What can hang from each mark
fuma: lenu tege
lenu: fuma nevep sufel
tege: fuma kolu nevep sufel tidadar
sumek: fuma sufel tidadar
kolu: lenu sumek
tidadar: lenu nulu
nevep: sumek
nulu: fuma kolu nevep sufel tidadar

Each row was made from one small tree. The marks that hang from a mark follow it in brackets, in alphabetical order. Every link used is in the known rows. Write each row's tree.
Known rows
nulu(kolu sufel tidadar(lenu)): [ 1.86 -1.74 -0.10 -1.42 -0.90  1.97  0.74 -2.26 -1.74  0.77  1.85 -0.64
  0.41 -2.69 -1.35  2.53  1.34 -0.69  1.65 -0.33 -0.48 -1.76 -3.54  1.03
 -1.94 -0.60 -0.15 -1.92]
fuma(lenu(nevep(sumek(tidadar)) sufel) tege(kolu)): [ 2.37  0.35 -1.75 -0.09  0.03  1.88 -1.32 -5.64 -3.16  1.26 -0.70  2.96
 -1.30  0.14  0.54 -0.18  2.44  0.95  1.45  1.15 -2.39 -0.37 -2.25  0.68
 -3.11  2.33  2.18  1.41]
lenu(fuma(tege) nevep): [ 2.09 -0.46 -1.19  1.61 -2.32  3.91 -1.34 -3.59 -0.95 -0.95 -0.66  0.74
 -1.37 -1.27  0.01 -1.60  0.96 -0.38  2.05  0.78 -1.05 -0.26 -0.11  1.19
 -2.41  1.02  0.23 -0.02]
tege(kolu nevep sufel tidadar(lenu)): [ 1.35  0.36 -2.63 -2.78 -0.63  0.34 -1.64 -4.26 -1.58  0.37  0.01  3.47
 -0.81  0.48 -0.04 -1.16  2.27 -1.23 -0.68  0.55 -2.40 -1.38 -2.69 -1.26
 -3.85  0.80  0.18 -1.86]
fuma(lenu(nevep) tege(kolu(sumek) tidadar)): [ 1.07 -0.01 -2.87 -1.35 -0.84  2.99 -0.50 -6.04 -1.88 -0.77 -0.24  3.34
 -0.55 -0.27 -0.87 -1.38  2.90 -0.35  1.58  1.59 -1.75 -0.58 -1.72  0.55
 -3.39  3.63  1.44 -0.38]
fuma(lenu tege(kolu nevep(sumek(tidadar)))): [ 1.48  0.98 -2.22 -0.12  0.47  2.13 -0.09 -6.08 -3.41  0.38 -1.06  4.66
 -0.80 -0.34 -0.75 -0.82  2.20 -0.93  1.30  0.09 -2.16 -0.18 -1.02  0.78
 -2.26  3.67  1.91  2.03]
kolu(lenu(fuma(tege) nevep sufel)): [ 1.74 -0.47 -1.00  1.39 -2.72  2.63 -2.46 -4.35 -1.42 -0.38  0.21  0.93
 -0.99 -1.13  0.15 -0.54  1.84  1.10  1.52  1.15 -3.23 -0.48 -2.50  1.40
 -2.71 -0.31  0.63 -0.94]
fuma(lenu(nevep) tege(kolu tidadar(nulu(sufel)))): [ 2.57 -1.05 -2.59 -1.89 -1.57  2.68 -0.22 -5.86 -1.60 -0.14  0.33  2.17
 -2.16 -0.82 -0.44 -0.48  3.22 -0.34  1.53  0.77 -1.34 -0.54 -3.35 -0.20
 -2.31  2.68 -0.17 -0.62]
tege(fuma nevep): [ 1.13  0.91 -1.77 -0.24 -1.24  2.06 -0.88 -3.56 -1.68 -0.37 -0.42  2.73
 -0.75 -0.37 -1.37 -1.89  0.63 -1.54  1.73 -0.22 -1.34 -0.22  0.41  0.15
 -2.75 -0.04 -0.49 -0.19]
tege(kolu nevep(sumek(fuma sufel)) tidadar(lenu nulu)): [ 3.57 -0.58 -2.53 -2.60  0.19  0.44 -0.03 -4.40 -3.37  0.77 -0.42  3.91
 -1.78  0.42 -0.41 -0.83  2.74 -1.23 -0.09  0.86 -0.42 -1.33 -2.72 -0.11
 -2.36  0.38 -0.06 -0.83]
tege(kolu nevep(sumek) sufel tidadar(nulu(fuma))): [ 2.19 -0.07 -3.35 -3.76  0.36 -0.39  0.37 -4.83 -1.05 -0.47 -0.96  2.64
 -1.85  0.68 -0.37 -1.70  2.74 -1.69  0.55  2.30 -1.05 -0.80 -0.32 -0.25
 -4.33 -0.07 -0.37 -0.81]
kolu(sumek(sufel)): [ 0.81  0.77 -1.81 -0.60 -0.75  1.63  1.95 -1.41 -2.46  0.56 -1.38  2.39
  1.39 -1.05 -1.47  0.31  2.08  0.22  1.40  0.69 -0.38  0.19 -0.55  0.91
 -1.62  0.28  0.04 -1.17]
tidadar(nulu(kolu nevep(sumek))): [ 1.08 -1.04 -0.01 -0.78 -0.79  1.50  2.45 -3.22 -1.51 -1.24 -0.27 -0.73
 -0.43 -0.84 -1.65 -0.87  1.70 -0.43  1.72  1.53  0.68 -1.04  0.09  1.22
 -0.80 -1.25  1.18  0.78]
sumek(fuma(lenu tege(kolu)) sufel): [ 2.13 -1.10 -1.30  0.13 -0.80  1.32 -0.55 -3.18 -4.71  1.16 -0.74  4.66
 -1.07 -1.79 -0.07  1.49  2.09 -0.79  1.85  1.02  0.38 -0.53 -2.17  0.62
 -0.53  3.15 -0.15  0.47]
sumek(fuma(lenu tege(kolu)) sufel tidadar(nulu)): [ 4.11 -1.88 -1.97 -0.87 -1.46  1.45  1.01 -2.98 -5.25  1.61 -1.46  5.51
 -1.89 -0.95  0.73  2.11  3.08 -0.48  1.26  0.86  0.10 -0.25 -3.40  2.31
 -1.48  2.78  0.19  1.07]
fuma(lenu(nevep(sumek) sufel) tege): [ 1.25  0.48 -0.63  1.64 -0.08  2.38 -0.75 -5.52 -2.36  1.22 -0.54  1.12
 -1.05 -0.15 -0.75 -1.12  1.82  1.12  2.31 -0.03 -1.62  0.34 -1.24  0.07
 -1.28  2.26  1.58  0.83]
nulu(fuma(lenu)): [ 0.37 -1.38  0.76  0.21 -0.06  1.96  0.64 -3.31 -1.53  0.02 -0.26  1.38
 -0.82 -0.95 -0.93 -0.65 -0.09  0.29  2.56 -0.54  0.85  0.05 -0.23  0.61
 -0.56  1.20 -0.33  0.33]
fuma(lenu(nevep(sumek(tidadar)) sufel) tege): [ 2.23  0.36 -0.91  1.25  0.02  2.31 -0.27 -5.22 -3.01  1.74 -1.18  2.00
 -1.11  0.18  0.05 -0.54  1.89  1.05  2.18 -0.15 -2.17  0.27 -1.74  1.11
 -2.57  2.35  2.14  1.19]
tege(fuma(lenu) kolu(sumek) nevep sufel tidadar): [ 0.58  1.45 -4.31 -3.65 -1.04  0.93 -2.23 -6.47 -2.31 -0.63  0.15  5.44
 -1.78  0.51 -0.63 -1.42  2.88 -1.28  1.23  1.93 -2.24 -1.27 -1.66 -0.15
 -6.64  2.29  0.18 -1.93]
nulu(nevep tidadar(lenu)): [ 1.15 -1.76  1.31 -0.59 -0.86  2.12  0.26 -3.50 -2.05  0.30  0.27 -0.12
  1.30 -0.43 -1.32 -0.20  0.09 -0.92  1.25 -0.92 -0.69 -0.21 -1.66  1.50
 -1.75  0.09  0.62 -0.95]
nulu(fuma kolu(lenu sumek) nevep sufel tidadar): [ 1.21 -2.55 -0.25 -2.78 -1.03  1.44  1.23 -3.84 -2.65 -0.74  2.29 -0.64
  1.39 -2.64 -2.56  2.54  0.92 -2.42  3.78  1.84 -1.12 -2.07 -2.01  3.69
 -4.68 -1.29 -0.21 -2.35]
sumek(fuma sufel tidadar): [ 3.78 -1.20 -0.98 -0.32 -0.60  0.61  1.44 -0.07 -4.20  2.11 -2.57  3.98
 -0.13 -0.88  0.84  1.56  0.91 -0.97  1.59  0.31  0.10 -0.40 -1.24  1.88
 -2.73  0.08  0.04  0.13]
nevep(sumek(fuma)): [ 1.44 -0.77 -0.06  0.44  0.77  0.92  1.00 -1.98 -1.61  0.10 -2.21  1.23
  0.46 -0.76 -1.22 -0.70  0.28 -0.69  1.76  0.99  0.60 -0.32  1.05  0.46
 -0.83  0.53  0.89  0.58]
sumek(sufel tidadar(lenu(fuma(tege) nevep))): [ 4.27 -0.66 -1.12  1.04 -2.11  3.42 -0.77 -2.81 -4.32  1.81 -0.94  3.05
 -1.67 -0.94  1.48  0.78  1.60  0.15  1.27 -0.81 -1.30 -0.35 -3.40  2.30
 -2.94  1.27  0.52 -0.18]
lenu(nevep(sumek) sufel): [ 1.79  0.63 -0.72  0.31  0.22  1.18 -0.43 -3.14 -0.98  0.99 -1.05 -0.21
 -0.15  0.45 -0.40 -1.56  0.93  1.07  1.50  0.88 -1.56 -0.20 -0.13 -0.45
 -2.45 -1.37  1.00 -0.05]
sumek(fuma(lenu(nevep) tege) sufel tidadar(nulu(kolu))): [ 4.85 -2.37 -1.49  0.30 -1.80  2.50  1.28 -3.16 -5.25  1.84 -0.70  3.82
 -2.71 -1.03  0.57  1.59  2.57 -0.90  2.53  0.63  0.04 -1.13 -3.08  2.92
 -2.25  1.88  0.55  1.25]
nevep(sumek(tidadar(nulu))): [ 2.41 -0.30 -0.95 -0.56  0.10  1.47  2.90 -2.39 -1.38  0.30 -2.72  1.36
  0.07  0.02 -0.60 -0.60  1.81  0.42  0.86  0.35 -0.40  0.51 -0.25  1.46
 -1.47 -0.02  1.49  1.14]

Write each row's tree
[ 2.49 -0.97 -1.49 -0.17 -1.28  1.79 -0.01 -2.81 -3.44  0.66 -0.90  2.99
  1.02 -0.63 -1.41  0.27  1.39 -0.75  1.83  1.27 -1.77 -0.91 -1.76  1.76
 -2.65  0.14  0.21 -1.23] => kolu(lenu(nevep) sumek(fuma sufel))
[ 3.29 -0.91 -0.24  0.50 -1.91  2.57 -1.74 -2.69 -1.93  1.23 -0.21  1.18
 -1.62  0.25  1.44 -0.25  0.63  1.67  0.80 -0.46 -1.83 -0.85 -3.21  1.55
 -3.90 -1.03  0.96 -0.74] => sumek(tidadar(lenu(fuma nevep sufel)))
[ 1.00 -0.21 -1.43 -0.85 -1.12  1.87  1.83 -2.63 -1.97 -0.29 -1.67  2.97
  2.16 -0.55 -1.42  0.37  1.92  0.34  0.85  0.71 -2.82 -0.08 -1.79  2.69
 -2.90  0.48  1.87 -0.59] => kolu(lenu sumek(tidadar))
[ 0.85  0.40 -3.51 -3.56 -1.21  1.37 -0.57 -3.57 -1.26 -1.77 -0.57  3.48
 -0.20 -0.55 -0.61 -0.76  2.75 -0.61  0.92  2.97 -0.89 -1.00 -0.79  0.64
 -5.03  0.55  0.52 -1.81] => tege(fuma kolu(sumek) tidadar)
[ 2.00 -1.97  1.45 -0.39  0.34  0.64 -0.59 -3.71 -3.01  1.30 -0.03 -0.32
  0.78  0.08 -1.07  0.41  0.01 -0.64  1.75  0.19 -0.37 -0.69 -1.57  1.66
 -2.58 -0.52  1.11 -0.88] => nulu(nevep(sumek(fuma)) tidadar(lenu(sufel)))
[ 3.48 -2.46 -2.07 -1.50 -1.80  1.31 -1.17 -3.75 -2.32  0.26 -0.62  2.51
 -1.54 -0.06  0.02  0.00  2.71 -1.66  0.33  1.85 -0.75 -1.05 -2.84  0.35
 -2.25  2.00  0.09 -1.09] => sumek(fuma(tege(kolu sufel tidadar(lenu(nevep) nulu))))
[ 3.16 -0.55 -0.98 -0.20 -0.20  2.47  1.61 -4.38 -3.33  1.23 -0.78  2.07
 -2.15 -0.24  0.22 -0.16  1.99  0.85  2.04  0.08 -0.22 -0.91 -2.02  1.32
 -2.30  0.60  1.36  1.47] => fuma(lenu(nevep(sumek(sufel tidadar(nulu(kolu))))))
[ 2.19 -1.94 -0.28 -1.85 -0.16  1.34  1.17 -1.94 -1.07  0.74  0.27 -0.34
  0.53 -2.08 -1.23  1.61  0.20 -1.55  2.90 -0.01  0.02 -0.17 -0.89  1.40
 -2.82 -0.56 -1.73 -1.76] => nulu(fuma sufel tidadar)
[ 1.18  1.28 -3.18 -1.44 -0.03  0.38 -0.93 -5.63 -2.13 -0.30 -0.50  3.51
  0.10 -0.52 -0.71 -0.94  3.56 -0.73  0.41  1.96 -3.87 -0.57 -1.85  0.26
 -3.29  1.11  1.56 -0.53] => fuma(tege(kolu(lenu(sufel)) nevep(sumek) tidadar))
[ 3.49 -0.49 -0.93 -0.12  0.77  0.43  1.74 -1.12 -4.12  2.01 -3.13  3.37
  0.03 -0.70  0.40  1.03  0.99 -0.75  1.75  0.65  0.27 -0.27 -0.30  1.73
 -2.56  0.44  0.99  0.73] => nevep(sumek(fuma sufel tidadar))
[ 2.36 -0.99 -2.53 -3.04 -1.80  0.57 -0.79 -4.36 -0.38 -0.72  0.12  1.67
 -0.96  0.44  0.34 -1.00  3.43  1.15 -0.37  2.45 -2.94 -1.08 -3.57 -0.02
 -3.42 -1.78  0.43 -1.52] => tege(kolu(lenu(nevep sufel)) tidadar(nulu))
[ 1.96 -0.43 -1.57  0.50 -2.56  2.26 -2.26 -4.66 -1.15 -0.54  0.03  1.18
 -1.28 -0.87  0.62 -0.94  2.30  0.97  1.45  1.44 -3.42 -0.62 -2.74  1.42
 -3.95 -0.22  0.82 -1.65] => kolu(lenu(fuma(tege(tidadar)) nevep sufel))
[ 4.73 -1.59 -2.24 -0.54 -1.39  1.25 -0.60 -2.54 -5.28  1.56 -1.70  5.27
 -0.32 -1.11  1.05  1.96  2.20 -1.77  1.20  1.77 -2.15 -0.99 -2.86  2.38
 -3.28  1.47  0.71  0.58] => sumek(fuma(tege(kolu(lenu(nevep)))) sufel tidadar)
[ 1.56 -1.68  0.06  0.23 -0.85  1.22  1.03 -4.92 -2.96  0.23 -1.42  1.22
 -1.07 -0.18 -1.55 -0.50  1.68 -0.99  2.15  0.72  0.39  0.13 -0.68  1.23
 -0.57  2.38  0.72  0.67] => tidadar(nulu(nevep(sumek(fuma(lenu tege(sufel))))))
[ 3.97 -1.33 -1.90 -2.15 -0.41  1.16  0.31 -3.99 -3.18  0.35 -1.04  3.01
 -0.94 -0.18  0.57  0.49  2.27 -0.16  0.74  1.94 -1.68 -0.85 -2.36  1.78
 -2.90 -0.69  0.44  0.71] => tege(kolu(lenu(nevep(sumek(sufel tidadar(nulu(fuma)))))))
[ 2.42 -0.67 -1.09  0.12  0.62  2.29  0.45 -5.21 -3.42  0.99 -0.89  2.33
 -1.92 -0.76 -0.02 -0.76  1.55 -0.71  3.30  0.20  0.11  0.08 -0.68  1.02
 -2.33  2.83  0.34  0.21] => nulu(fuma(lenu(nevep(sumek(sufel))) tege(tidadar)))
[ 3.91 -0.61 -2.73 -2.99 -1.15  1.83 -1.36 -5.10 -2.91  0.05 -0.03  2.80
 -2.76  0.31  0.61 -0.71  3.16  0.05  0.26  1.48 -0.45 -1.15 -3.38 -0.01
 -3.36  0.04  0.02 -1.08] => tege(fuma kolu tidadar(lenu(nevep(sumek(sufel))) nulu))
[ 2.74 -1.22 -0.25 -0.62 -1.62  1.42  1.23 -1.86 -1.90  1.52 -0.65  1.32
 -0.57  0.47  0.12  0.62  2.14  1.86 -0.19 -0.83 -1.19  0.18 -3.83  1.38
 -1.16 -0.94  0.77 -0.45] => sumek(tidadar(lenu(sufel) nulu))
[ 2.25 -1.19 -0.11 -0.50  0.57  1.70  2.52 -3.81 -2.06  0.48 -1.87  1.69
 -1.17  0.05 -0.49 -0.46  1.18  0.67  1.93 -0.17  0.46  0.39 -0.59  1.91
 -1.47  1.03  1.04  1.43] => nevep(sumek(tidadar(nulu(fuma(lenu)))))
[ 2.69 -1.55 -2.09 -1.00 -1.34  0.71 -1.87 -3.74 -2.27 -0.03 -0.45  2.89
 -0.44 -0.63  0.13  0.05  2.33 -1.00  0.98  2.69 -2.43 -1.22 -2.37  0.81
 -3.32  0.72  0.83 -0.94] => sumek(fuma(tege(kolu(lenu(nevep sufel)) tidadar)))
[ 2.10 -1.92 -0.51 -1.44 -1.20  1.47  2.12 -1.75 -0.69  0.13 -0.03 -0.34
 -0.78 -1.54 -1.56  0.67  1.15 -0.43  2.08  0.01  0.78  0.05 -1.28  0.60
 -0.39 -0.90 -2.00 -1.14] => tidadar(nulu(fuma sufel))
[ 2.93 -0.62 -2.59 -1.31 -2.00  2.56 -0.01 -3.85 -2.64  0.44  0.01  2.47
 -0.14  0.33 -0.65  0.50  3.68  0.49  0.04  1.45 -2.36 -0.23 -3.52  1.76
 -2.38  1.12  1.28 -0.36] => fuma(tege(kolu(sumek(tidadar(lenu(nevep sufel) nulu)))))
[ 3.51 -1.07 -2.65 -2.03 -1.17  1.24 -0.50 -2.83 -4.04  0.62 -1.20  4.78
  0.66 -0.35  0.07  1.20  2.09 -0.88  0.82  2.48 -2.44 -1.57 -2.64  2.23
 -4.45  0.22  0.96 -0.47] => tege(kolu(lenu(nevep) sumek(fuma sufel tidadar)))
[ 1.98  1.34 -1.73  1.09  0.41  2.23  1.05 -5.20 -4.63  1.89 -1.68  4.63
 -0.86 -0.63 -0.70 -0.35  2.07 -0.78  2.18 -1.30 -1.72  0.51 -1.17  1.29
 -1.82  3.61  1.34  1.56] => fuma(lenu tege(nevep(sumek(sufel tidadar))))
[ 2.39 -0.29 -1.19 -0.14 -1.86  2.93 -0.81 -2.89 -1.95  0.64 -0.23  1.49
 -0.37  0.38  0.01 -0.25  1.28  1.56  1.03  0.28 -1.94 -0.74 -2.70  2.19
 -4.48 -0.41  1.29 -1.37] => kolu(sumek(tidadar(lenu(fuma nevep sufel))))
[ 1.07  0.43 -0.06  0.74  0.36  1.75 -0.75 -4.80 -1.50  1.24 -0.51  0.60
 -1.08  0.49 -0.39 -1.61  0.81  1.86  1.97 -0.21 -1.24 -0.20 -1.09 -0.56
 -1.91  0.40  1.21  0.48] => fuma(lenu(nevep(sumek) sufel))
[ 2.86 -1.16 -1.48 -0.60 -1.35  1.19 -0.46 -2.71 -2.65  0.99 -1.02  2.64
  0.99  0.50 -0.62  0.39  1.33  0.26  1.45  1.61 -3.31 -1.01 -2.43  2.73
 -4.72 -0.78  1.54 -1.03] => kolu(lenu(nevep sufel) sumek(fuma tidadar))
[ 2.95  0.45 -1.79 -0.92 -0.91  1.52 -0.35 -4.36 -3.18  0.76  0.46  2.33
 -2.26  0.32 -0.62 -0.34  2.25 -0.05  1.14  0.18 -1.54 -1.26 -2.34  1.59
 -3.66 -1.13  1.13  0.25] => tege(fuma nevep(sumek(tidadar(lenu(sufel) nulu(kolu)))))
[ 1.78  0.60 -1.71  0.47 -0.42  1.81  1.07 -5.52 -3.26  1.06  0.05  2.65
 -1.93 -0.26 -0.91 -0.25  3.14  0.47  1.90  0.00 -1.95 -0.33 -2.16  1.65
 -2.08  1.61  1.83  1.34] => fuma(lenu(sufel) tege(nevep(sumek(tidadar(nulu(kolu))))))
